Known rows, with every step that occurs:
M -> L -> K -> N: [-23.8  18.5 -13.3  29.2 -15.5  11.8   6.4  14.0 -38.0   2.0   1.4  15.4
  10.9 -42.6   1.6  26.1 -23.2 -30.1 -23.0]
J -> M -> L -> Z: [ 21.0  14.8   3.2  82.0  -2.0  24.3  14.0 -13.3   3.5  27.9  19.8  32.4
   8.8 -32.4  -2.2   9.8  11.1   4.8  -5.5]
Z -> J -> L -> K: [ 11.5 -21.7  24.6  27.1  33.1  66.3  -1.1   4.6 -12.3  30.4  -2.9   5.2
  44.4 -34.4  -6.0   9.7   3.7 -21.4 -31.6]
N -> J -> M -> L: [ 19.1  11.6 -45.6  68.9 -13.4  29.3  28.1  11.2  16.6  36.4  -6.0  21.3
   3.2 -26.4  -3.6  20.5  34.4   1.2 -15.5]
Z -> J: [-21.8 -17.4   6.3  48.3 -11.3  51.3  11.5 -19.3 -18.1  30.1 -13.7   1.6
  22.6 -19.7  -1.8  15.7  18.2 -13.2 -23.5]
M -> L: [-24.6  27.7  -0.6  58.6 -17.4  31.3  -6.3   3.7 -36.2  19.7  -2.0  29.3
  12.8 -28.1  -2.8  12.1  -6.7  -1.2 -18.6]
Z -> J -> K -> M -> L -> N: [-15.5 -25.6  -5.5  24.7 -28.8  32.2 -17.7 -31.3  -1.4  30.4  10.8  12.6
  13.0 -18.2   2.1 -13.3  12.2   5.0  17.7]
J -> K -> N -> M -> L -> Z: [-10.3  -8.8 -53.2   6.3 -12.6  13.2   6.1  18.6  52.5  11.8 -29.6  16.6
 -22.9 -10.9  -6.5   0.1   3.2   6.9  -1.3]
Z -> J -> M -> L: [ -1.8   0.4   2.1  85.0 -15.7  55.6  -4.8 -35.2  -8.0  36.8   9.1  18.2
  23.4 -41.3 -15.3  -9.9  30.5   5.1 -20.3]
L -> Z -> J -> K: [ -2.5 -42.2   5.7  40.4   2.2  41.0  -2.5 -23.8  27.4  33.5  -9.7  21.8
   6.7 -13.0  -1.5  21.9   5.4  13.4 -11.3]
Z -> J -> K -> M -> L: [-10.5 -25.8 -14.3  44.1 -32.5  61.2 -17.1 -39.2  -1.3  25.1  -3.5  17.5
  14.6 -20.8 -11.6 -13.3   8.9  30.0  -2.0]
J -> L: [ 22.6  13.6  -4.2  18.9  29.8  51.8   9.3  30.7  -9.7  19.6  -7.9  10.9
  29.5 -17.5 -15.4   6.5  18.9 -19.7 -14.3]
J -> M -> L -> N: [ 10.2  30.0  -7.7  49.7  -1.0   1.8   2.6  -2.6 -13.3  33.6  33.1  23.6
  16.5 -32.1   4.0   2.0  24.7 -30.2  12.0]
M -> L -> Z -> J -> K: [-18.3 -18.2  13.7  66.1 -15.4  44.1 -23.4 -19.4  19.3  33.2  -7.8  40.2
   3.4 -31.3  -6.5  10.2 -17.8  34.8 -20.0]
J -> L -> Z: [ 27.0  -4.2  17.1  32.1  37.6  38.0  22.9  28.3  14.6  20.4  -2.2  21.3
  24.5 -14.6  -4.7  16.3   6.2 -14.6 -10.8]
L -> Z -> J -> K -> N: [ -5.1 -47.3 -13.7  29.7 -11.5  29.4  10.4 -10.2  40.6  16.9 -18.2   9.6
  -3.3 -17.5  -2.2  19.1   7.5   1.7  -7.2]
J -> M -> L: [ 19.0  30.8 -14.6  71.1  -9.7  31.1   6.2 -11.4 -15.0  29.7  16.6  23.8
  11.7 -35.1 -10.4   2.8  25.9  -2.1  -8.4]
M -> L -> N -> J -> K: [-16.3   7.5 -32.7  14.6 -11.9   0.7  -6.9  38.5  20.9  33.9  -8.2  33.8
  -7.1 -17.9   7.4  28.0   0.6  -6.7   4.1]
Z -> J -> M: [ 15.8 -12.3  -7.2  64.5  -4.7  50.8  13.9 -33.0  -2.0  39.2   3.7   0.1
  23.3 -27.2 -10.0   1.6  46.0 -11.7 -12.4]
L -> K -> N -> J -> M: [ 29.4  -5.9 -59.3  14.1  -2.5   3.8  53.3  26.0  17.8  12.3   0.5  -7.1
   6.3 -26.0   8.0  43.8  28.7 -48.1 -14.0]
L -> N -> J -> M: [ 20.8   2.6 -38.2  20.0   6.4 -12.3  44.1  28.6  20.2  39.1  12.1   5.0
   3.7  -6.3  19.5  34.3  52.0 -54.7  17.1]

Rows:
[ 17.2 -31.2  15.5  76.3   4.8  38.0  24.2 -36.2  18.5  39.6   9.9   8.9
  19.3 -21.1   4.4  14.6  29.5  -8.0  -9.6]	L -> Z -> J -> M
[ 21.0   5.3 -17.2  -6.1  30.5  31.6  22.8  43.1  -5.3   1.7  -1.9   1.5
  30.9 -31.8  -8.9  14.6   1.3 -47.7 -15.0]	J -> L -> K -> N
[-30.5 -16.3  33.4  84.7 -16.2  45.6  -5.3 -18.6  -3.6  29.9  -3.2  30.9
  12.9 -31.6   5.4   9.9 -17.6  13.3 -27.1]	M -> L -> Z -> J
[ -9.0  11.7  -9.4  55.8 -31.2  36.3  17.2 -20.1 -42.5  12.2   7.4  10.5
  22.7 -15.8   7.4  -2.4   4.1  -8.5   4.4]	K -> M -> L
[ 38.0  -2.2   1.1  10.6  31.9  46.2  24.8  11.0 -31.0  11.8  15.3  -1.6
  46.8 -15.9   5.3  10.1   6.1 -32.4  -2.5]	J -> L -> K -> M
[-19.0  22.8  12.6  44.3  -0.9  24.1 -10.2   6.5 -51.4  18.4  12.1  26.2
  23.5 -38.6   9.4  29.9 -29.6 -11.3 -30.1]	M -> L -> K
[ -4.6  -1.7   9.8  62.8 -11.3  29.0  -5.7 -26.2  -7.1  41.6  24.6  14.1
  23.4 -39.4  -2.9 -10.3  27.2 -19.4  -1.9]	Z -> J -> M -> L -> N
[-21.4   7.1 -10.3  -9.6  10.9  -8.2  28.3  25.8  -2.1  35.3  -3.2  -9.2
   5.5   8.0  28.7  10.0  35.7 -64.4  12.6]	L -> N -> M
[ -1.3   4.4 -20.5   8.2 -17.3   9.0 -13.5  -4.7  -8.9  19.0  14.5  25.2
   5.4  -9.3   7.3  -2.3   2.3  -2.2  30.1]	J -> K -> M -> L -> N
[  8.2 -51.4   2.0  46.3 -10.8  42.9  12.0 -35.3  20.2  26.8  -4.0  10.6
  12.5  -3.1   6.6   9.3  11.1  18.6   6.6]	L -> Z -> J -> K -> M
[-17.2   3.2 -52.5  -0.8 -20.4  12.8  52.5  22.4  13.5   9.1 -34.9 -19.8
  -1.6  -1.8   1.4   3.1  37.0 -48.0  -3.3]	K -> N -> M
[ 19.6  20.4 -24.5  47.9  -7.7  15.6  15.2  -3.1 -14.8   9.9  23.6  13.7
  11.3 -45.9  -4.5  12.4   6.6 -25.1  -9.8]	J -> M -> L -> K -> N
[-11.9 -35.2  26.4  63.1  -1.0  36.3  14.5 -26.9   1.7  31.3  -9.0  12.6
  18.2 -12.9   9.9  23.4   5.1  -8.0 -20.6]	L -> Z -> J
[-30.3  22.1 -18.4  39.4  -8.2  35.8  10.0   8.0  -8.0  29.9 -20.9  12.0
   3.9 -10.4   5.7  -7.1  13.9 -11.8 -20.9]	N -> M -> L
[ 25.3  -4.7 -35.8  23.2  15.6  49.4  38.1  48.7  29.6  27.9 -29.2  11.7
  18.3 -13.2  -7.8  24.2  32.5 -17.3 -17.9]	N -> J -> L
[-25.7   1.1 -33.5  28.0 -20.0  12.1  37.4  18.3  26.6   9.7 -29.9   3.3
 -10.6 -11.3   6.1  -3.9   7.4 -25.7  -9.3]	K -> N -> M -> L -> Z
[  8.9 -23.0  -2.3  13.2  15.7  54.7   7.9  16.6  -0.8  13.4  -7.8  -5.7
  36.7 -36.4 -10.6   5.1   9.9 -35.9 -26.4]	Z -> J -> L -> K -> N
[-15.1   7.9 -66.3  -4.7 -23.2  24.7   0.0  23.1  38.4   9.9 -36.2  11.7
 -18.5 -14.3 -16.5  -5.6  16.8   1.9  -2.1]	J -> K -> N -> M -> L
[-32.9  23.9  11.2  32.2  -9.3  -1.5  -6.8  16.8 -32.7  25.0  16.5  25.2
  10.6 -24.8  12.4  15.2  -7.7 -33.3   3.1]	M -> L -> N
[ 16.2  -7.0 -39.9   7.0 -18.4  31.6   7.5 -14.3  -3.7  15.4  -4.1  10.1
   8.5   1.8  -2.6  12.3  24.8   8.8  20.7]	J -> K -> M
[-27.0  11.9 -15.0  36.7 -13.9  -3.1  12.8  34.0  -2.0  34.2   0.2  24.9
   1.4 -22.1  18.3  26.3   0.4 -29.4  -2.1]	M -> L -> N -> J
[ 21.0 -30.7  14.2  29.3  20.7  69.9  12.9 -12.6 -21.9  23.7   8.6  -3.0
  50.3 -23.7   1.0  -0.4  10.4 -21.1 -14.2]	Z -> J -> L -> K -> M
[  8.6 -20.7 -52.0 -11.5  -6.4  -7.3  28.9  21.8  27.0  31.9   1.0   5.5
  -1.9   9.4  24.3  27.8  32.3 -31.8  33.3]	L -> N -> J -> K -> M
[  9.5  -3.1  -4.9  18.0   3.6  20.8  35.0 -20.2 -53.9  13.1  19.5  -5.8
  30.6  -7.4  26.3  31.1   0.5 -37.2  -1.8]	L -> K -> M
[  0.3 -10.0 -43.0 -14.1   2.2 -12.1  16.9  44.9  31.5  35.8 -12.9  15.5
  -7.6   0.1  18.1  41.1  24.9 -28.9  13.3]	L -> N -> J -> K
